Each row comes from the steps of one walk. Every step used is in the known rows, and no mark comes twice. Write the walk behind each row, first mark first.
In the rows, 128 means zero.
Known rows
dulol, zupev, gamune, defafeg: [ 94 109 134  43 105 102 159 140 135 117 140 127 132 113 143 133 116 151
 134 149 117 192 116 147 131  93 116 120 115 133  84  84 141 128 117 127
 116 151 144 132 129 127 111 132]
dulol, zupev, gamune, defafeg, felaveg: [ 99 102 131  63 101  84 163 143 129 114 137 146 126 122 138 129 119 153
 137 151 120 198 115 176 130  89 115 116  71 135  76  39 133 129 107 127
 118 153 144 119 136 121 108 136]
dulol, zupev, defafeg: [131 119 119 110 122  95 116 147 141  89 132 126 136 106 140 122 125 129
 124 133 118 149 120 117 119  16 118 118 129 135 137 134 140 122 118 122
 116 136 133 105 125 117 130 126]
gamune, zegi: [144 135 124 146 159 132 149 129 146 136 122 118 120 112 125 149 133 130
 123 106 125 136 117 143 132 170 132 130 149 153 125 141 141 137 118 120
 157 111 183 129 147 122 119 122]
zegi, renez, gamune, defafeg: [106 150 139 205 103 132 135 120 120 107 152 158 116 170 115 154 146 158
 157 129 126  65 144 103 132 163 116 129 116 120 110 198 140 152 111 121
 141 159 154 141 160 151 101 108]
sekizu, zupev, dulol: [141 135 130  63 141 116 150 117 127 127  88 122 107 123 124 144 133 137
 138 156 127 123 111 149 128 154 144 132 110 114 159  83 130 115 134 110
 122 105 128 126 186 152 132 132]
gamune, venun: [149 144 144 123  75 138 111 124 135 134 124 128 117 125 125 136 133 109
 125 141 134 126 117 134 136 142 139 138 121 133 108 144 129 137 100 122
 125 140  81 130 153 136 144 135]
zegi, renez, gamune, defafeg, zupev, dulol: [115 161 139 137 102 115 144 118 118  63 129 147 103 170 120 160 148 160
 161 133 135  84 145 118 134 173 119 130 119 108 126 192 137 146 101 109
 140 132 157 131 169 158 106 106]
zupev, defafeg, gamune, renez, zegi: [157 121 121 192 132 143 129 112 141  84 140 135 131 118 124 151 138 136
 138 156 123  85 140  59 132  94 111 129 146 171 142 143 153 134 127 132
 124 140 125  56 120 117 154 133]
tegar, zegi: [117 140 129 120 156 128  96 138 133 132 127 113 117 110 131 153 130 126
 121 120 121 176 126 142 129 104 138 129  75 123 134 121 144 135 113 128
 121 146 127  75 142 123 138 124]
zupev, dulol: [124 123 133  30 125 119 135 125 127  83 121 126 105 126 136 145 129 129
 121 133 135 116 121 177 126 153 130 128  99 112 135 117 146 124 116 110
 130 105 134 132 125 137 141 128]
venun, gamune, zupev: [142 104 128 122 138 122 143 105 142 150 129 119  97 136 134 147 121 133
 148 154 140 122 115 157 143  88 142 119 104 131  81 125 131 116 167 127
 112 156 154 135 158 135 124 132]
zegi, renez, gamune, defafeg, dulol, zupev: [103 126 138 205 104 110 151 139 117 123 147 140 113 177 124 155 156 164
 153 130 127  69 150  64 130 130 117 125 122 126 112 182 139 150  97 111
 139 178 153 132 165 145  96 107]
dulol, zupev: [112 115 124  84 116  96 142 155 133 116 115 121 131 121 140 123 130 135
 125 126 123 128 112 150 126  50 130 125 129 123 120  91 130 121 124 118
 119 112 123 126 131 132 124 127]
venun, gamune, defafeg: [111 124 139 127 102 140 134  94 141 125 185 134 110 135 134 139 118 144
 141 185 123 118 128 146 139 182 134 117 106 138  92  94 143 124 171 137
 113 160 168 143 134 121 117 138]
venun, gamune, renez, zegi, kovad: [136 134 134 133 113 148 127  89 144 134 162 105  99 141 133 172 117 126
 140 181 119 136 130 151 142 137 138 124 130 134 116 106 166 114 186 137
  97 175 151 114 126 164 141 141]
tegar, zegi, gamune: [112 130 134  62 137 131 122 121 126 141 149 117 107 123 138 165 122 132
 134 110 118 131 130 156 130 103 136 125  67 141 135 102 138 139  93 136
 135 150 123  78 140 137 132 125]
renez, gamune: [123 134 134 149 109 111 136 122 127 136 121 134 126 143 114 146 159 142
 155 141 133  81 126 112 130 138 122 131 106  96 140 138 143 144  95 126
 134 165 138 127 136 127 117 133]
zupev, gamune, zegi, renez: [131 143 131  90 161 143 154 118 133 135 123 137 107 132 130 164 108 137
 141 116 122 200 129 138 138 156 115 127 123 134  91 189 151 137  93 127
 163 160 185 147 151 143 102 112]
zegi, gamune, defafeg: [106 108 142  88  84 142 169  98 125 128 189 138 121 142 136 144 120 150
 143 129 120  66 136 141 130 181 121 118 125 178 110  94 125 142 121 139
 139 134 140 132 126 138 114 134]
venun, gamune, renez: [120 134 131 136 117 148 138  94 138 124 158 122 104 146 134 153 116 125
 145 201 131 126 125 152 142 165 137 120 109 121 112  77 138 116 169 133
 113 158 146 134 132 142 136 144]
renez, zegi, kovad: [153 127 132 125 120 130 112 119 135 143 134 103 119 121 125 157 127 131
 120  98 109 143 137 130 127  84 131 132 163 150 135 176 167 126 151 134
 101 155 135  95 121 163 136 122]
venun, gamune, zupev, defafeg, dulol: [162  90 125 161 153 113 132 100 144 148 143 111  96 135 137 149 126 131
 146 163 142 139 136  79 138  66 132 111 109 147  98 160 139 117 153 125
 112 198 160 107 157 115 127 132]
renez, gamune, venun: [139 148 147 145  66 123 121 118 132 142 118 134 117 141 112 153 163 126
 152 150 138  81 115 119 136 149 130 139  97 101 125 150 142 152  72 121
 132 173  98 128 154 138 129 139]
zegi, tegar: [123 134 114 135 153 134 128 165 117 121 133 138 123 134 129 155 123 125
 135 135 138 100 141 172 125 130 130 124 120 106 130  62 133 125 135 117
 128 117 146 119 121 166 133  88]
sekizu, zupev, gamune, renez: [132 144 130 107 147 135 164 105 127 161  96 121 122 125 119 150 116 137
 158 191 122 201 116 108 138 165 130 130 115 121 129  78 128 118 136 131
 119 163 128 122 183 156 124 142]
dulol, zupev, gamune: [106 112 128  22 120  97 153 146 130 124 115 122 128 118 144 132 114 139
 134 139 121 194 113 152 131  52 120 123 111 114  99  94 140 120 105 125
 121 150 132 133 126 133 116 131]
renez, zegi: [153 140 125 123 149 123 123 125 142 131 113 126 122 119 128 154 131 127
 116 107 127  93 131 128 132  86 133 134 163 156 132 147 159 122 153 125
 115 143 136 102 129 118 146 119]
venun, gamune: [127 126 131 100 121 135 126  97 135 138 153 128 103 140 137 139 118 128
 141 170 128 122 124 154 137 130 138 120  99 114 112 106 135 114 154 136
 121 160 153 143 131 128 123 136]
dulol, zupev, gamune, venun: [121 122 139  20  87 105 140 142 135 132 112 123 120 115 142 136 117 127
 132 148 125 193 105 156 136  62 126 129 105 117  86 106 139 127  87 122
 120 157 102 134 142 137 126 136]
defafeg, zupev: [147 156 123  90 132 102 136 121 125  87  88 110 127 132 131 124 131 133
 143 128 136 173 136 103 135 122 132 131 158 122 152 126 108 120 125 123
 124 103 127 105 154 134 125 124]
venun, gamune, zegi: [140 132 129 115 145 136 142  99 149 145 147 121  96 128 135 157 121 130
 136 156 126 127 117 165 140 164 141 122 117 134 110 118 149 122 148 130
 143 145 193 144 146 125 116 132]
zupev, gamune, zegi: [134 131 130  67 158 133 158 116 140 146 119 123 118 111 130 156 114 136
 137 127 124 214 121 141 136 165 117 127 121 137  99 141 153 135  96 131
 155 162 181 137 136 124 111 128]
defafeg, gamune, zupev, sekizu: [144  66 124 166 131 126 177 129 130 153  97 118 128 122 124 140 143 153
 158 118 134 103 129  59 146  76 102 127 116 160 108 136 125 136 109 128
 131  73 111  95 146 143 126 123]

Write each row's walk
[126 133 131 141 106 116 144 115 134  92 135 114 140 113 131 130 123 149
 143 146 125 194 146  59 139 178  98 119 150 155 145 128 128 132 136 134
 113  91 149 112 140 131 118 122] -> gamune, defafeg, zupev, sekizu
[154 162 137  27 102 112 136 108 128 101  87 112 115 127 136 139 119 124
 151 150 139 236 129 107 145 135 126 135 131 113 119 136 118 124  86 126
 126 142 103 110 164 143 127 133] -> defafeg, zupev, gamune, venun
[135 116 127 169 125 149 169 122 132 117 117 127 125 140 121 156 148 147
 144 149 128  48 130  96 143 138 128 139 151 165 120  79 139 133 135 126
 127 105 106  72 130 134 150 135] -> defafeg, gamune, renez, zegi
[149 146 114 130 168 130 123 154 133 124 117 133 117 124 129 175 127 123
 120 112 134  71 142 167 129  89 133 131 158 138 133  94 164 119 160 117
 117 131 151  94 123 146 150  87] -> renez, zegi, tegar
[116  98 122  98 111  99 142 153 134 133 113 111 137 106 143 132 119 129
 128 128 117 172 119  96 130  38  94 115 121 127 143 116 140 121 116 129
 115  96 126 133 118 141 122 119] -> dulol, zupev, sekizu
[113 155 129 152 158 138  92 142 124 118 130 130 106 136 130 162 124 130
 128 105 120 158 138 139 130  92 135 131  77 119 125 180 142 138 109 123
 132 148 131  88 160 143 127 103] -> tegar, zegi, renez
[141 152 127  27 137 103 146 113 125  97  87 113 122 128 136 134 115 135
 154 142 135 238 136 106 139 126 119 129 135 111 132 128 117 118 104 130
 128 140 133 111 149 138 117 127] -> defafeg, zupev, gamune
[120 147 130 178 162 117 106 141 129 131 110 128 100 143 119 178 145 142
 150 101 129 130 130 134 135  71 135 132  66 111 112 195 148 150  97 116
 130 170 139  82 182 148 121 103] -> tegar, zegi, renez, gamune, zupev
[145 151 127  15 130  94 143 119 125  51  84 108 107 131 139 137 132 133
 137 131 142 163 131 145 134 143 133 131 135 106 158 110 122 116 115 108
 127  85 131 107 150 141 136 123] -> defafeg, zupev, dulol
[137 126 148  58  58 146 148 100 124 146 153 132 106 144 136 151 123 118
 142 124 131  70 123 151 136 139 132 130 112 156 112 115 121 141  82 132
 143 146  86 135 143 152 132 138] -> zegi, gamune, venun
[137 139 129 131 131 147 134  91 147 126 147 120 100 141 135 168 119 122
 136 187 131 102 127 150 145 137 138 125 133 139 112  92 157 111 188 133
 106 170 151 118 131 135 147 138] -> venun, gamune, renez, zegi
[104 148 135 198 130 111 106 135 121 113 143 155 101 152 115 170 148 151
 146 121 123 134 137 158 130 126 127 126  24 118 113 137 146 156  87 123
 132 176 148  72 175 135 114 113] -> tegar, zegi, renez, gamune, defafeg, felaveg
[142 135 136  21 115 115 163 100 135  85 137 124 104 131 141 172 126 147
 130 108 129  62 140 153 136 138 129 129 165 185 133 109 153 127 139 122
 124 121 148  94 139 134 140 120] -> renez, zegi, gamune, defafeg, zupev, dulol
[111 160 133 164 149 128  97 138 125 123 126 134 103 145 121 172 144 139
 145 113 122 129 137 127 131  98 131 133  63 100 133 187 153 149  89 121
 135 170 136  85 165 145 120 106] -> tegar, zegi, renez, gamune
[140 145 125 166 142 141 137 118 141 112 122 118 125 128 125 165 130 122
 124 147 130 103 132 128 138 139 131 133 170 159 128 106 156 125 170 125
 111 143 126  96 127 137 158 130] -> gamune, renez, zegi
[115 109 143 199 102 108 157 122 125 151 157 125 128 152 116 150 172 163
 153 157 133  84 148  39 129 197 119 125 117 133 128 128 142 155  98 123
 130 193 154 113 141 109 108 135] -> renez, gamune, defafeg, dulol
[136 131 137 165 111 119 144 120 137 154 133 110 118 131 110 165 161 147
 155 116 116 131 123 125 129 170 124 130 122 112 144 171 161 155  85 127
 146 157 182 124 143 158 103 131] -> renez, gamune, zegi, kovad
[161 100 126  96 140 122 163 110 140 160 114 117 110 121 135 177 119 131
 136  83 130  75 133 114 140  43 110 124 152 192 122 165 157 126 141 132
 122 132 135 104 140 147 140 113] -> renez, zegi, gamune, zupev, sekizu
[106 131 141 175  92 116 143 117 133 123 154 142 133 139 113 148 161 159
 156 155 127  80 131 108 132 188 119 127 110 122 122 126 145 154 109 128
 126 164 154 125 136 120 112 135] -> renez, gamune, defafeg
[113  85 137 139 106 118 154 109 136 155 179 109 111 136 147 147 124 149
 140 189 124 147 143  58 138 139 113 107 103 150 111  91 145 119 150 134
 109 166 169 132 130 119 110 133] -> venun, gamune, defafeg, dulol, zupev, sekizu
[140 149 125 178 160 145 144 132 136 123 123 133 106 141 124 159 126 135
 130  92 124 118 130 139 133 160 129 131 156 152 115 200 142 140 113 115
 169 112 187 142 165 144 108 102] -> gamune, zegi, renez
[116 109 133 190  96 102 145 123 126 108 161 165 126 139 117 124 134 151
 132 144 126 135 132 168 128 185 123 116  73 162  92  46 119 142 130 132
 122 136 147 106 143 110 117 138] -> gamune, defafeg, felaveg
[136 144 129 140 146 146 140 101 143 135 149 132  87 149 134 163 116 133
 140 144 125 116 126 164 142 155 138 123 118 133 102 164 150 124 142 125
 151 145 198 153 162 140 106 114] -> venun, gamune, zegi, renez
[143 115 143 132  71 148 147 123 126 136 120 132 120 136 122 131 152 138
 145 144 132  67 120  99 143 140 134 144 112 144 104 110 119 142  79 122
 139 102  70  98 148 137 138 139] -> defafeg, gamune, venun
[149 168 125  59 159 115 157 115 130  92  85 116 109 135 133 153 115 140
 154 118 133 232 139 112 143 146 119 130 151 126 124 174 126 126  96 122
 154 127 172 119 171 146 104 111] -> defafeg, zupev, gamune, zegi, renez
[121 169 141 165 121 132  87 137 127 127 124 134  97 143 120 176 146 130
 144 120 125 127 130 134 136 104 137 137  59 102 122 195 152 153  76 118
 135 177 114  87 179 149 128 110] -> tegar, zegi, renez, gamune, venun
[102 118 128  50 120 109 161 142 133 114 119 118 129 123 142 143 114 136
 137 163 123 196 112 150 134  81 119 123 120 120  97  71 141 122 119 124
 117 150 127 127 126 142 126 137] -> dulol, zupev, gamune, renez
[165 104 118 180 158 110 124 128 146 113 114 123 124 108 125 136 128 128
 137 113 138 149 125 101 129  42 122 120 135 160 106 190 131 132 139 121
 116 149 141  98 154 122 136 123] -> gamune, zupev, defafeg
[122 141 137  67 108 106 149 116 130  48 134 120 120 126 135 136 132 152
 136 148 134 152 135 132 134 205 129 126 143 141 129 104 127 130 135 116
 119  91 151 110 147 130 127 127] -> gamune, defafeg, zupev, dulol
[125  86 128 134 135  91 158 155 120 160 121  97 123 144 142 130 147 140
 122 132 133 131 143  46 124  76 130 122 136 142 132 103 122 123 106 111
 125 163 126 108 136 115 119 126] -> defafeg, dulol, zupev
[162 143 121 166 150 120 119 111 137 135 109 129 128 109 118 129 127 129
 143 161 117 150 125  76 123 100 129 124 131 137 169 138 126 120 135 130
 118 148 135 102 182 132 128 131] -> sekizu, zupev, defafeg
[131 135 121  68 173 138 159 140 132 142 122 129 113 116 131 174 110 133
 141 133 130 198 129 172 134 167 119 124 113 121 102  99 156 132 100 123
 156 151 192 131 133 148 115 104] -> zupev, gamune, zegi, tegar
[134 125 136  90 113 131 155 104 137 130 162 134 115 131 135 166 124 144
 128 107 121  45 137 138 134 127 126 127 160 195 116 119 158 133 148 134
 124 148 146 105 128 127 135 122] -> renez, zegi, gamune, defafeg
[117  99 139 193 119 125 152 127 124 144 171 116 131 140 129 134 143 154
 127 150 130 128 156  37 128 202 125 121 139 171 112 113 128 140 130 123
 123 166 150 111 136 105 116 130] -> gamune, defafeg, dulol
[140  78 129  94 131 120 181 131 127 113  96 124 108 135 127 144 152 158
 150 120 143  62 116 133 141 102 133 135 109 148  92 103 125 135 105 109
 134  78 114  91 155 141 134 129] -> defafeg, gamune, zupev, dulol
[139 101 131  61 139 117 146 103 142 122 124 119  82 135 141 157 121 134
 143 156 145 117 111 190 143 105 144 119  88 121  84 114 141 113 159 115
 113 139 158 137 156 139 132 132] -> venun, gamune, zupev, dulol
[158 106 130  35 143 115 166 109 137 127 112 122  95 130 138 180 127 135
 129  85 137  42 124 173 137  65 134 130 146 181 110 136 157 126 139 116
 124 134 135 101 147 144 146 118] -> renez, zegi, gamune, zupev, dulol
[169 122 123 193 160 114 131 115 130 162 111 114 124 121 120 134 138 133
 141 164 124 153 142  12 121 107 129 123 138 148 175 141 123 120 125 123
 121 172 135  90 187 121 125 130] -> sekizu, zupev, defafeg, dulol
[150  83 121 169 148 115 149 134 138 158  94 108 127 106 128 146 122 129
 141 109 137 175 124  82 140  62  98 118 124 152 114 175 135 129 133 126
 114 103 131 125 149 147 128 116] -> gamune, zupev, sekizu
[123 111 131  81 152 121 135 126 131 150 131 110 101 122 137 170 124 135
 140  97 128 132 123 161 135  70 140 124  70 155 111 116 133 140 104 129
 128 150 125  72 161 145 133 123] -> tegar, zegi, gamune, zupev
[123 141 135 102 105 121 139  89 140 100 160 121 108 138 138 136 121 147
 150 185 130 147 134 127 144 177 135 119 126 133 110  92 128 117 169 134
 111 144 168 126 149 128 115 135] -> venun, gamune, defafeg, zupev
[166 140 121 203 158 137 149 112 136 133 104 139 117 125 112 146 138 149
 155 145 115 107 127  61 130 115 128 131 139 156 156 165 129 131 112 124
 148 118 154  90 206 143 115 118] -> sekizu, zupev, defafeg, gamune, zegi, renez
[158 106 124 193 151 118 113 124 129 125 150 116 128 126 132 132 135 126
 125 142 130 153 161   4 118  95 112 117 130 155 156 180 138 131 105 125
 128 192 140  85 124  95 133 128] -> zupev, defafeg, dulol
[171  83 120 204 170 105 135 129 137 139 116 107 120 122 128 140 138 131
 135 118 145 151 143  36 128  49 122 118 137 170 112 194 127 132 124 115
 118 175 140  86 159 111 134 123] -> gamune, zupev, defafeg, dulol
[136 158 127  54 135 115 156 110 126  84  92 107 123 134 133 143 115 133
 158 164 137 239 137 104 143 154 119 129 142 115 129 105 119 120 117 130
 122 139 129 103 149 146 127 133] -> defafeg, zupev, gamune, renez
[127 100 129  91 148 124 137 125 134 161 127 105 106 110 138 176 118 131
 143  98 124 160 126 129 137  61 115 118  65 158 126 136 143 140  99 134
 126 135 127  75 152 150 131 118] -> tegar, zegi, gamune, zupev, sekizu
[125 135 136 100 135 128 161 106 130 162 117 130 127 116 120 140 118 152
 155 177 115 194 119 107 135 178 128 127 116 136 115  90 129 125 135 134
 118 161 143 127 185 142 109 137] -> sekizu, zupev, gamune, defafeg
